Known rows, with every way that one mark hangs from another
pabo[femo loluk[penidi pobuvub[raloz] tasep]]: [  7 -17  26  23  -1 -20   0   6  -6 -12 -23   0  25   4  36  38 -23  21
   2  -3  15  13  -5  -1  -2  24  -4  31 -15 -17   1  -4  19 -35   7  12]
tasep[loluk[dube pobuvub raloz]]: [  6   9  -7   6  -5  -8   0  13  -8  -7  -5  22   9  -5  37  22  12   2
  14 -10  12   8 -14  -2  -6  17  -4   1 -17   9  -1 -37  16 -12   1  -4]
pabo[loluk[bipo dube[pobuvub] femo penidi raloz rireg]]: [-24  28  19  17 -19 -29  -6   5 -31   3   2   4  18 -20  44   3   5  31
   8 -15  20  -7  -1  -8   6   8   1 -16  -8   0 -26  12  16  -4   3  -8]
raloz[loluk[bipo[runo] penidi pobuvub]]: [-13   2   5 -15  21 -11  -2  33  10 -17  -6  -2   2  10   7   4  -1   1
  10 -27  18  13  10  13   3   2 -10  10   1 -48   9 -23   3 -13   6   5]
pabo[loluk[dube femo penidi pobuvub raloz rireg tasep]]: [-14  28  35  19 -15 -19   4   6 -23  -5   2  18  24 -11  69   9  13  45
  12  10  30  -8  16 -18  -2  11  -1 -18 -17  19 -29  14  19 -29  17  -1]
loluk[bipo penidi[tuka] tasep]: [-22 -13  20  -9  43  -9  -3  46 -25 -16 -14 -10  -9  24 -22   5  31  26
 -14   4  23  15   1  33  11   5 -19  -5  -1 -42   8  -7  14 -36   7  16]
penidi[loluk[bipo femo[pabo] rireg] tuka]: [-22  12  12  -2  -6   1  -7  26  -8  -5 -19  21  -3   9 -13 -16   9  28
 -11  -1  15   3  -1  -3  -5  -9  -9  -5  13  26  -7  21 -17 -19 -10  -7]
femo[loluk[bipo[runo] dube penidi[tuka] rireg] pabo]: [-26  20  24  -8  12   7 -11  24  12   7  -5  -2 -16   5 -16 -16   0   4
 -12 -11   6  -1   1  -1  21  -2  -7  -6   2  -1  -4  -8  -2  -9   1 -10]
tasep[loluk[dube femo pabo penidi pobuvub raloz rireg]]: [-30  45  19  15  -5 -10  15  19 -12  -5  14  22  15   1  59   0  30  18
   4  -7  39 -18  10 -12  -5   9   2 -24  -6  20 -26  -6  14 -26   7   4]
femo[loluk[pabo penidi]]: [-12 -12   4   3  15   1  -5  19  10  -2 -18   2  -1  16   6  22   0   5
   4  -5   7   0  -9  13   9  23  -1   8   2 -24   3 -18  -8 -12  -9 -11]
femo[loluk[bipo[runo] dube tasep] pabo]: [  3 -14  24 -13  21  -7  -6   5  20   0   0 -10   2   0   4  -3   4  -4
  15  -6  -2  12  -8   0   5   4  -3  -1 -11   8   0 -14   8 -14   1  -3]
tasep[loluk]: [  0 -22 -30   1  10   0 -18  16   1 -14 -20  12  -8  10   8  34   4  15
  14 -11   4  24 -21  20 -17  21 -11  14 -15  -6  10 -41   1  -3  -9  -5]
dube[pobuvub[loluk[penidi]]]: [ 15  -5  10   3   0  -9  -7   6  10  -1 -21   9  -7  -4  -7  41  -9  -8
   4  -3  -2  15 -11  12  -4   9   2  22 -26 -43  11 -29 -12   4  -6   0]
femo[loluk[dube pabo penidi raloz[pobuvub] rireg]]: [-25  26  27   9   3   1   5   5   8   5   1   8  -4 -11  34   6   8  10
  14 -13   5 -21   6 -19  22  17   7 -21   1   2 -15   2   6   1  -1 -14]
raloz[loluk[bipo pabo rireg tasep] pobuvub[dube]]: [-10  10  34  -5  44 -15  12   7  18 -29  16   3   1  -8  38   0   3  24
  31 -24  14   5  27 -21  -2  -8   7 -21 -19  -7  -7   7  10  -2  -3  10]
loluk[dube[pobuvub] femo raloz tasep]: [  3   5  38   5  -9 -29   0   4 -21  11   6  10  15 -18  56  18  32  19
  12   5   3  -2   3  -6 -11   2   1 -13 -31  18 -19   3  20 -15   8  -1]
rireg[loluk[femo[pabo] penidi pobuvub[dube raloz] tasep]]: [ 15  19  40  13   9 -19   2  18  19 -16  13  14  26  20  23  13  19   6
   9  18  29   2   2 -19  -9   4  -1  15 -14   1 -16  -5  -2 -33   6   6]
raloz[loluk[dube femo penidi[tuka] tasep] pobuvub]: [-10  16  32   0  24 -19  -2  30  -6  -6   2   5 -14  -8  30   8  27   5
   0   0  13  -6  16  -5   8  -3 -19 -13 -14 -17 -19  -6   2 -16  17 -13]
tuka[penidi[loluk[bipo dube raloz rireg]]]: [-20  17 -20   2  -6   4  -8  25  -7 -20  -6  21  -5  -2   8   1  -3  38
  13 -19  -2   3   1  13   2   9  -9  -6   3  15   1  11   8 -12 -24  -9]
pobuvub[raloz]: [  8 -18 -10  12   9  -2 -10   8  -6  -8 -27   8  -2   2   4  45 -24  15
  16 -10 -17  17 -20  16   8  23  -4  30 -19 -11  10  -1   2  -7 -15   0]
dube[pobuvub[loluk[pabo penidi[tuka] raloz rireg tasep]]]: [-11  14  35   6  -2  -3   4   5  11  11 -13  13   0   2  16  27  18  18
   1   3  15  -3  10  -9  -9  -6  13  -8 -29 -17  -1  -8  -7  -4   1  14]
femo[loluk[bipo penidi[tuka] pobuvub raloz rireg] pabo]: [-31  28  45  -2   0   1  11  25  13   3  -2   5   8  14 -17 -20  15  -3
   0  -5  27  -6   6 -27  23   2   8  -3  16  -8 -20  -3  -9 -13  -9  -2]
raloz[pobuvub[loluk[bipo[runo] dube pabo rireg tasep]]]: [  0  13  32 -12  29  -8  19  -6  11 -17   4   3  -7 -24  24  12  -4   8
  20 -19   1   1  15  -3   1  -3   7 -25 -22  -6   8   5  16  -6   8  12]
raloz[loluk[pabo[femo] penidi rireg tasep] pobuvub[dube]]: [-11  11  42  12  31  -8   8  11  26 -23  13   3  -3  -4  48   7  -3  26
  12 -20  15  -2  30 -20  -1   1   1  -6 -21 -14 -10   3  10  -9   5  10]
rireg[loluk[dube femo[pabo] penidi pobuvub raloz]]: [  3  36  23   8 -14 -21   9  16   2   1  17  13  29   7  37   0  26 -11
   6   2  28 -12   2 -10   5  13  -8  -3   2   5 -24 -16  -2 -20  14 -12]
bipo[runo]: [  0 -24  -9 -17   6   6 -16  10  14  -8 -24   7 -13   4   5  34 -18  18
   5 -21 -13  24  -4  32 -17  12  -9  23 -22 -16  31 -18   8  -8   2   2]
pabo[loluk[dube femo penidi[tuka] pobuvub raloz]]: [ -6  27  21  20 -24 -22   0  21 -33   5 -13  16  21  -7  48  16   3  13
 -13   3  24  -9  -3  -4   9  11  -8   3 -12  -2 -16  -4  14 -28  16 -13]
loluk[pabo pobuvub rireg]: [-15  16  23 -12  19   0  26   5   2 -17  -9  24  15   9  20  24  -9  18
  10  -8  27   5  24   6  -3  14   8  -3  -9  -2   4   1   0 -29  -2  12]
pobuvub[dube loluk[bipo femo[pabo] tasep] raloz]: [ 31   3  37  38   8 -20   0   8  -2 -20  10   0  15 -11  29   6 -20  12
  19   0  -6   7 -17 -20   2 -11  13  16 -38  17 -15  22  12 -10 -15  17]
penidi[loluk[tasep] tuka]: [  4 -22  -2  -3   5   9 -23  26   2  -3 -40  25 -12  16  -4  22  13  35
 -10  18   2  16  -8  12 -15   0 -17  10  -7   8  19  -8 -10 -27  -1  -3]

Rows
[-23 -12   3 -18  25  -3 -19  16  10 -12  -6  -1  -7   4  26   0   5  49
  29 -22   6  19  18   5 -15  -5  -7 -16 -12  -8   6  -4   4   0   1   9] | raloz[loluk[bipo[runo] rireg tasep]]
[  9  16  39   8  17 -12  16  10   3 -10   1   5 -11 -14   9  15  11 -15
  -3   7   4  -3   4  -4  10   0  -7  -2 -21 -12 -13  -3   0 -17  12  -3] | raloz[pobuvub[loluk[dube femo[pabo] penidi[tuka] tasep]]]
[ -1  30  10  -1  24 -22  12  22  -7 -11   8   2  30  13  17  14  10 -10
   6  -9  29  -7  -4   7  18  16  -5  -5   8 -27   1 -15  10 -29   8   6] | rireg[loluk[bipo dube pabo penidi pobuvub[raloz]]]
[ -5  39  33   7  -2 -15   8  11 -28  -9  -1  30  10 -19  39  16 -14  23
   8   0   8  -6  10 -10   9   6   1  -4 -17  23 -17  22  12 -24  -1  -2] | loluk[dube femo pobuvub[raloz] rireg]
[  4   4  -1  21 -18 -19 -13  -2 -11   8 -16   6  13 -13  38  36  -8  11
   7  -8   4   6 -14   4   5  24  -4  13 -22 -15  -6 -20  11  -3   6 -12] | pabo[loluk[dube[pobuvub] penidi raloz]]
[  5 -11  31   5  10 -15  -3  28  -7 -18  -8  -3   9   4   4   4 -24   1
  -8 -19   8   9 -12   4  11  12  -2  23   1 -29  10 -15  19 -17  -9  -2] | pabo[femo[loluk[bipo penidi pobuvub[dube]]]]
[-16  27   9   1 -12  -2   2  22  -3 -18  -1  35   5  -1  31   5  12  43
  11   2  13  -4  18  -6 -13   2  -4 -10  -5  33 -11  18   7 -33 -13  -5] | tuka[penidi[loluk[dube femo pobuvub raloz rireg tasep]]]
[-17  20  40  -9   0  -3   5   9  16  -7   3  12  15  -4  32  -9  -8  19
  16 -25  13  -8   9 -26   0  -9  24 -11  -5   8   6   4  18  -5 -10   7] | femo[loluk[bipo[runo] pabo pobuvub[dube] raloz rireg]]
[ -7 -27  10   4   9 -11 -11  25 -10  -9 -16 -12   1   7  -2   7 -19   7
  -3 -23   0  11 -17  17  12  21  -9  17   9 -29   9 -15  12  -8 -10  -6] | pabo[femo[loluk[bipo penidi]]]
[-30   6  17  -2  20 -17  -1  51 -40 -12  -9  -6  -4  16 -16  -5  20  14
 -24  -8  25   3  -5  30  14   1 -19  -1   9 -35  -4   5   8 -29   1  -1] | loluk[bipo femo penidi[tuka]]
[ 16   3  13   2   4  -7 -10  12  -2   1 -20  18   4  -9  14  31 -20  -4
  13   0 -10   3 -17  -8  17  16   3  17  -9  -3   5 -17   4 -10  -9 -17] | femo[loluk[dube pobuvub[raloz]]]
[ 14  -6  28   1  14 -14  12   0   5 -18  -7  10  -6 -16  16  27   1   1
  21  -1  -4   7   1  -4  -8   4   1   0 -20 -10  -4   0   1  -4  -1  -3] | raloz[pobuvub[loluk[femo tasep]]]
[  0   4  19   1 -18 -13  -4  10  11 -17  -3  14   3 -18  29  -7   2  14
  12 -25  -7  -1 -10 -14 -14 -10   2   4   2  14   5  21  15  -2  -9  -3] | penidi[loluk[bipo[runo] femo raloz[pobuvub[dube]]]]
[ 29   5  16  35 -24 -10 -10  10  -8 -12   2  17   8 -18  52   9 -22  22
  13  -9 -12   1 -14 -12  -7  -6   9  11 -37  16  -8   3  10  10 -10  -5] | pobuvub[dube loluk[femo raloz]]
[-35  31  56  11  22   5  16  19   9  -8   6  11  -8   7  32   3  32  38
  -6   0  26 -16  29 -17   6  -4   8 -23 -21   1 -11  19  17 -25  10  20] | loluk[pabo penidi[tuka] raloz[pobuvub[dube]] rireg tasep]
[ 13  -5 -11  -3   7 -15 -18   9   2   4 -13  11  -2  -9  29  32 -10   2
  17 -14  -7  16  -3   9   0  11 -11  11 -25 -18   1 -33  -7   7  -1 -17] | raloz[loluk[dube[pobuvub]]]
[ 21  12  11   4  11 -11   7  12 -15 -10 -15  20   8 -11  19  39 -22  -6
   6  -4  -3   8  -9   9  17  20  -4  22 -20  -8   6 -10  15 -25   1   0] | loluk[dube pobuvub[raloz]]
[ 12  12  34  10  19 -11  18  -3   7 -30   6   5   1 -22  20   8 -33   4
  11 -30  -1   3   4 -10   6  -3  12   0 -22 -10   6   7  16   4  -9   9] | raloz[pobuvub[dube loluk[bipo pabo[femo] rireg]]]
[ 20   4 -10  -4   1 -15 -23   2   6   6 -11  15   9  -1  14  42  -3   1
  15  -4  -6  11 -19   4  -4  15  -7  11 -18 -11  11 -33  -5   4   0 -15] | rireg[loluk[dube[pobuvub[raloz]]]]
[  6 -41  14   1   5  -6 -15  11  -1  -4 -21  -2   3   5  17  22 -16  21
   6 -10  -8  17 -12   8  -8  18  -6  16 -10  -3  11 -16   9 -10  -7  -7] | pabo[femo[loluk[tasep]]]
[  9  11  38   7   8   2   0  26  25  -5 -11  13   0  19 -18   9  -5 -21
 -15  10  15   5  -5 -14  14   5   1  33  -9 -16  -3 -26 -12 -23  -6 -10] | femo[loluk[penidi[tuka] pobuvub[dube]] pabo]
[ -5  14  26   5 -17   0  -5 -11  24  20  -2  12   4 -12  18   9  -1  -1
  20  -7  -7  -1  -5 -30   9  10  11   1 -15  25 -21 -12 -11  13 -12 -19] | femo[loluk[dube[pobuvub] raloz rireg] pabo]
[-11 -14 -13  -6  26 -14   3  19  -2 -12  -5  -6  13  11  25  11  -4   9
  22 -28  13  12   2  15   3  11  -5  -2  -2 -24   0 -14  -4  -4  -6   0] | raloz[loluk[bipo pabo]]
[ -2  -7  26   2  29 -11   0  18   7  -4   5 -14   3   8  -4  -6  16  -8
   9   5   9   7  -8   4  22  15  -9  -1   1  -9 -16 -12   4 -22   0  -4] | femo[loluk[bipo dube penidi tasep] pabo]
